Every row comes from one small tree of marks. The marks that hang from a mark follow it in brackets, in the order of their numbers. Every link used is in the known rows. Which tree was each row made from?
Known rows
Z842[Z175 Z377 Z622 Z625 Z648 Z659[Z153[Z450]]]: [ 0.08 -3.00 -2.86 -2.03  1.13  0.18 -0.64  0.26  3.18 -0.83 -1.84 -2.89
 -1.50  2.84  3.05  1.11  1.03 -2.31 -1.87  0.36  0.55  0.29  3.71 -1.50
  2.44]
Z532[Z153[Z296 Z450 Z659[Z842[Z175 Z622 Z648]]]]: [-1.83  0.59 -2.57  1.24 -0.68  1.59 -0.04  2.59  1.52 -0.33  2.66  0.73
 -0.52 -0.30 -2.15 -0.46 -1.66 -0.64  3.77  0.20 -1.68  0.22 -2.71 -2.67
  2.36]
Z175[Z842[Z377 Z622 Z625 Z659[Z153]]]: [ 0.84 -1.65 -0.20 -0.98  0.02  0.46 -0.82 -0.01  1.32  0.36 -3.56  1.35
 -1.31  0.36  4.28  0.58  1.96 -0.74 -2.60  0.72  0.18 -0.71  2.45  0.36
 -0.87]
Z153[Z296 Z450 Z659[Z842[Z175 Z377 Z622 Z625]]]: [-0.33 -1.65 -2.82 -1.20 -0.45  1.22  0.44  1.57 -0.45 -0.91  2.14  0.91
  0.35  0.72  0.14  0.46 -1.20  1.15 -0.27  1.77 -1.45  0.50  0.03 -2.01
  3.36]
Z842[Z175 Z622 Z625 Z648]: [-2.11 -2.56  0.40 -1.39 -1.35 -1.19  2.21 -2.97  1.27  1.70  0.66 -1.08
  0.29  1.40 -0.03  1.75  1.05 -1.89  0.37  0.32  0.53 -0.73 -0.49 -1.25
  1.17]
Z875[Z153[Z296 Z450 Z659[Z842[Z175]]]]: [-0.09 -0.09 -0.24  2.41 -1.36  1.85  0.96  1.68 -1.75 -1.44  1.24  2.65
  0.24 -1.84 -2.81 -1.33 -2.53  1.95  2.76  0.49 -1.73  1.13 -2.31 -1.65
  2.18]
Z539[Z842[Z175 Z377 Z625 Z648 Z659]]: [ 0.22 -5.92 -0.58 -2.51 -0.53  0.22  0.34 -1.14  2.97  0.56 -0.86 -1.40
  0.72  3.56  1.54 -1.88  0.88 -0.11 -1.13 -0.62 -0.45  2.04  3.40 -1.80
 -0.14]
Z175[Z842[Z377 Z622 Z625 Z648 Z659[Z153]]]: [ 0.61 -1.96 -0.75 -1.44  0.22  0.96 -0.51 -0.26  2.02  0.83 -3.24 -0.32
 -1.66  1.21  4.45  0.22  2.40 -1.96 -2.70  0.88  0.18 -0.19  3.26 -0.60
  0.03]
Z625[Z842[Z175 Z377 Z622 Z648 Z659[Z153]]]: [ 0.89 -3.42  0.12 -1.14  1.57 -0.05 -0.03  0.85  1.04 -0.23  0.42 -4.45
 -0.46  2.19  2.60  0.84  0.75 -0.95 -0.67 -0.35 -0.12  0.84  2.74 -1.71
  0.13]
Z659[Z153 Z842]: [ 0.84  3.49  2.62  1.20 -0.28 -0.80 -1.39 -0.39 -2.25  0.18 -0.67  1.21
  1.21 -3.24 -1.73 -1.14 -1.49  2.04  1.22 -0.15  1.01  0.24 -0.73  1.10
 -3.37]
Z625[Z842[Z659]]: [ 0.06  2.08  2.36  1.60  0.78 -1.62  1.34 -0.46 -2.80 -0.10  0.79 -0.05
  0.68 -1.28 -1.75 -0.34 -0.71  0.56 -0.24 -0.94  0.16 -0.82 -2.02  2.18
 -2.05]
Z625[Z842[Z175 Z377 Z622 Z648 Z659]]: [-0.09 -4.31  0.00 -1.27  1.33 -0.42  1.79 -0.61  0.82  0.79  1.88 -3.32
 -0.03  3.13  1.02  0.21  0.89 -1.11 -0.37 -0.70 -0.79  0.42  1.61 -1.21
  0.71]
Z875[Z153[Z296 Z450 Z659[Z842[Z175 Z377 Z622]]]]: [-0.04 -3.19 -1.53  1.29 -0.73  2.31  0.74  1.63 -0.25 -0.98  1.90  1.89
 -0.59  0.67 -1.25 -1.15 -1.17  1.23  1.38  1.15 -1.90  0.72 -0.77 -2.02
  2.88]
Z175[Z842[Z625 Z648]]: [-0.69  1.07  0.79 -0.15 -1.07 -0.06  1.52 -2.40 -0.18  1.46 -1.74  2.29
  0.23 -0.92 -0.14  0.97  1.01 -0.32  0.18 -0.09  0.27  0.35 -0.88  1.19
 -0.30]
Z153[Z450]: [-0.56  3.53  0.41  0.92  1.14 -1.67  0.33 -1.36 -1.88 -0.79 -0.86  2.04
  0.11 -1.87 -4.31  0.97 -0.79  2.46  1.19 -1.16  1.37 -0.80 -3.32  3.07
 -1.62]
Z153[Z296 Z450 Z659[Z842[Z648]]]: [-0.35  3.68 -1.21  1.99 -0.21  0.79  0.30  2.43 -2.69 -0.52  2.07  1.08
  0.56 -2.08 -4.06 -1.20 -2.16  1.69  0.99  0.62 -0.27  0.84 -2.85  0.07
  1.75]
Z648[Z842]: [-1.44  2.41  3.04  0.96 -1.39 -2.26  1.00 -2.39 -3.18  0.99 -0.11  2.04
  2.56 -1.10 -2.52  0.63 -1.40 -0.15  1.04 -1.12  1.31 -1.01 -2.40  2.71
 -3.23]
Z153[Z659]: [-0.84  1.37  2.61  1.92 -0.36 -2.15  1.78  0.30 -3.38 -0.37  0.43  1.69
 -0.47 -1.59 -3.85 -1.35 -1.83  3.97  0.01 -0.10  1.63 -1.48 -2.77  2.28
 -1.05]
Z532[Z153[Z296 Z450]]: [-0.48  4.84 -0.16  2.38 -0.31  0.05 -1.09 -0.47 -0.16 -1.74  0.32  3.36
 -0.36 -1.89 -3.77 -0.35 -0.16  0.49  3.40 -1.73 -0.53 -1.10 -5.10  2.28
 -0.68]
Z143[Z842[Z625]]: [-1.14  2.13  2.79  0.41 -0.46 -1.54  2.26 -3.06 -1.98  0.61  1.54  1.89
  0.51 -2.07 -1.84  0.29 -1.06  1.85  0.67 -0.82  0.55 -0.97 -1.92  3.16
 -2.24]
Z539[Z842[Z175 Z377 Z625 Z648 Z659[Z153]]]: [ 1.39 -5.12 -0.35 -2.07 -0.11  0.49 -1.31  0.64  3.32 -0.52 -2.37 -2.53
  0.02  2.18  3.24 -1.44  0.97 -0.30 -1.43 -0.43  0.16  2.12  4.94 -2.28
 -0.48]
Z842[Z175 Z377]: [ 0.79 -2.70  1.72 -0.75  0.57 -1.24  0.01 -1.93 -0.39  0.08 -0.14  0.52
  0.19  1.63 -1.54 -0.60 -0.37  3.86  1.05 -0.92  0.54  0.99  0.31  1.00
 -1.30]

Which tree is each row?
[ 0.43  0.95 -1.77  0.41  2.82 -0.14 -0.37  1.30  0.01 -1.50 -0.28 -3.21
 -1.13  0.74  0.96  1.51  0.46 -1.73 -1.99 -0.47  0.55 -0.13  1.10  0.90
  0.10] : Z625[Z842[Z377 Z622 Z648 Z659[Z153[Z450]]]]
[ 0.28  2.97 -0.51  0.83  1.55 -0.56 -1.26  1.16 -0.05 -1.44 -2.38 -1.58
 -1.29 -0.86 -1.28  0.12 -0.02 -0.34 -0.69 -1.09  1.72 -0.06  0.35  1.33
 -0.24] : Z842[Z648 Z659[Z153[Z450]]]
[-1.14 -0.39  0.73 -0.12  0.41 -0.25  0.88 -0.57  0.31  1.72 -2.27  2.58
 -0.54  0.00 -0.18  0.90  1.28  0.58 -0.08 -0.66  0.06 -2.09 -1.43  1.17
 -2.14] : Z175[Z842[Z622 Z659]]
[-1.41  0.51 -2.45 -0.62 -1.10  0.71  0.92  1.92 -0.93 -0.44  2.21  1.35
  0.39 -0.98 -0.88  1.48 -1.56  0.47  0.74  1.75 -1.19 -0.19 -1.87 -2.07
  3.20] : Z153[Z296 Z450 Z659[Z842[Z175 Z622 Z625]]]
[ 1.58 -2.11 -0.28 -0.72  1.23  1.04 -1.06  1.92  1.00 -0.65  1.68 -4.51
 -0.37  1.89  3.17  0.67  1.70 -1.16 -0.60 -0.01 -1.16  0.54  2.01 -2.04
  1.27] : Z625[Z842[Z175 Z377 Z622 Z648 Z659[Z153[Z296]]]]
[-1.57  1.10 -1.85  1.35 -0.82  1.29 -0.11  2.86  0.87 -0.77  2.08  2.25
 -0.27 -0.85 -2.47 -0.25 -2.29  0.90  4.09  0.25 -1.81 -0.33 -3.41 -1.84
  1.24] : Z532[Z153[Z296 Z450 Z659[Z842[Z175 Z622]]]]
[ 1.76 -1.51  0.28 -0.69  1.15  0.68 -1.34  1.94  0.34 -1.27  1.21 -2.94
 -0.37  1.06  2.87  0.85  1.04  0.45 -0.37 -0.10 -1.30 -0.30  0.95 -1.37
 -0.01] : Z625[Z842[Z175 Z377 Z622 Z659[Z153[Z296]]]]
[ 0.31  2.93  1.66  0.67 -1.56 -0.66 -0.34 -1.19 -0.74  0.63 -0.15 -0.34
  1.45 -2.59  0.38 -1.01 -0.61 -1.19 -0.01  0.89  0.73  1.12  0.74  0.04
 -0.66] : Z659[Z153 Z842[Z625 Z648]]
[-0.51 -4.44  0.40 -1.62  0.76 -0.92  0.90 -2.41  1.63  1.27  0.89 -1.40
 -0.32  2.92 -0.88  0.29  1.04  0.83  0.79 -0.32  0.46  0.31  0.70 -0.36
  0.17] : Z842[Z175 Z377 Z622 Z648]
[ 0.85 -4.30  0.59 -1.15  0.99 -0.77 -0.15 -0.95  1.30  0.73 -0.46 -1.89
 -0.47  3.27 -0.13 -2.21  0.14  1.28 -0.30 -1.06  0.10  1.46  2.46 -0.43
  0.18] : Z842[Z175 Z377 Z648 Z659]
[ 0.63 -0.60  2.20  0.06  1.25 -0.87  0.80 -1.50 -1.15  0.32  0.53  0.70
 -0.28  0.50 -1.41 -2.48 -0.97  3.49 -0.52 -1.71  0.25 -0.19  0.86  3.16
 -3.16] : Z143[Z842[Z377 Z659]]
[-0.36 -2.51  1.23 -1.67 -1.47 -1.70  1.07 -2.88 -0.79  0.80 -0.17  0.93
  2.33  1.63  1.34  0.61 -1.13 -0.71 -0.26 -0.15  0.22  0.89  1.35  0.36
 -0.93] : Z648[Z842[Z175 Z377 Z625]]
[-0.14  3.02  0.45  0.11 -1.80  0.62 -0.86 -0.37 -0.21  0.95  1.52 -0.46
  1.12 -1.96  1.36  0.03  0.70 -2.73 -0.13  1.82 -0.25 -0.44 -0.21 -1.19
  0.84] : Z659[Z153[Z296] Z842[Z622 Z625 Z648]]
[ 0.96  3.21  2.78  1.49  0.96 -1.33 -0.39  1.11 -2.44 -1.13 -0.43 -1.23
  0.10 -2.09 -0.10  0.13 -0.47  0.65 -0.24 -0.87  0.65 -0.89 -0.78  1.51
 -2.80] : Z625[Z842[Z659[Z153]]]
[-1.13  3.13 -1.61  0.03 -0.19 -0.04 -0.26 -0.59  0.57  0.29 -0.52 -0.22
  0.69 -2.02  0.23  1.64 -0.43 -2.82 -0.28  1.09  0.85 -0.10 -0.02 -0.28
  0.54] : Z659[Z153[Z450] Z842[Z622 Z625 Z648]]
[ 0.95  5.48 -0.62  1.44  0.58  1.30 -2.16  1.44 -1.13 -0.90  0.24 -0.05
  0.92 -2.90 -1.94  0.29 -0.32  0.60  1.34 -0.13  0.23  1.04 -1.48  0.32
 -0.06] : Z659[Z153[Z296 Z450] Z842[Z648]]
[ 0.89 -2.09 -0.28 -0.42  1.13  0.93 -0.94  0.55  1.71  0.76 -3.22 -0.27
 -1.59  1.31  2.62  0.11  2.39 -0.30 -1.59 -0.20  0.41  0.10  2.50  0.18
 -1.10] : Z175[Z842[Z377 Z622 Z648 Z659[Z153]]]
[-2.28  3.29 -2.65  1.86 -2.04  1.09  0.67  1.51  0.98 -0.23  2.68  1.87
 -0.35 -1.29 -1.06 -1.23 -1.21 -3.24  1.67  1.30 -1.32 -0.64 -3.14 -1.14
  3.15] : Z532[Z153[Z296 Z450 Z659[Z842[Z622 Z625 Z648]]]]
[-0.30 -0.75  0.85 -1.13 -1.24 -1.63 -0.36 -0.86 -0.21  0.42 -1.65 -0.44
  1.34  1.22  3.90  0.12  0.09 -3.92 -3.13  0.69  0.96 -1.54  2.64  0.67
 -1.51] : Z648[Z842[Z377 Z622 Z625 Z659[Z153]]]
[-0.12 -2.80 -0.44 -0.73  1.08  0.68  0.61 -0.81  1.75  1.94 -1.66  0.59
 -1.30  2.29  0.73 -0.12  1.94 -0.28 -1.27 -0.43  0.08 -0.43  1.34  0.44
 -0.54] : Z175[Z842[Z377 Z622 Z648 Z659]]
[ 1.00  5.46  0.13  1.34  1.04 -0.06 -2.20  1.18 -1.74 -2.23 -1.01  0.98
 -0.32 -2.95 -2.39  1.55 -0.21  2.11  0.92 -0.70  1.02 -0.76 -2.89  2.14
 -0.83] : Z659[Z153[Z296 Z450]]
[ 1.35 -0.82 -1.06 -1.31 -0.24  2.04 -1.53  0.81  2.03  0.40 -2.09 -0.22
 -1.39  1.02  4.93  0.37  3.21 -2.42 -2.46  1.07 -0.77 -0.16  2.18 -1.19
  1.42] : Z175[Z842[Z377 Z622 Z625 Z648 Z659[Z153[Z296]]]]
[ 1.05  0.99 -0.08 -0.41 -1.39  0.84 -1.39 -0.68  0.36  0.83  1.39 -0.87
  0.91 -0.40  2.48 -1.05  1.15 -2.19 -1.06  1.73 -0.47  0.58  1.43 -1.14
  1.18] : Z659[Z153[Z296] Z842[Z377 Z622 Z625 Z648]]
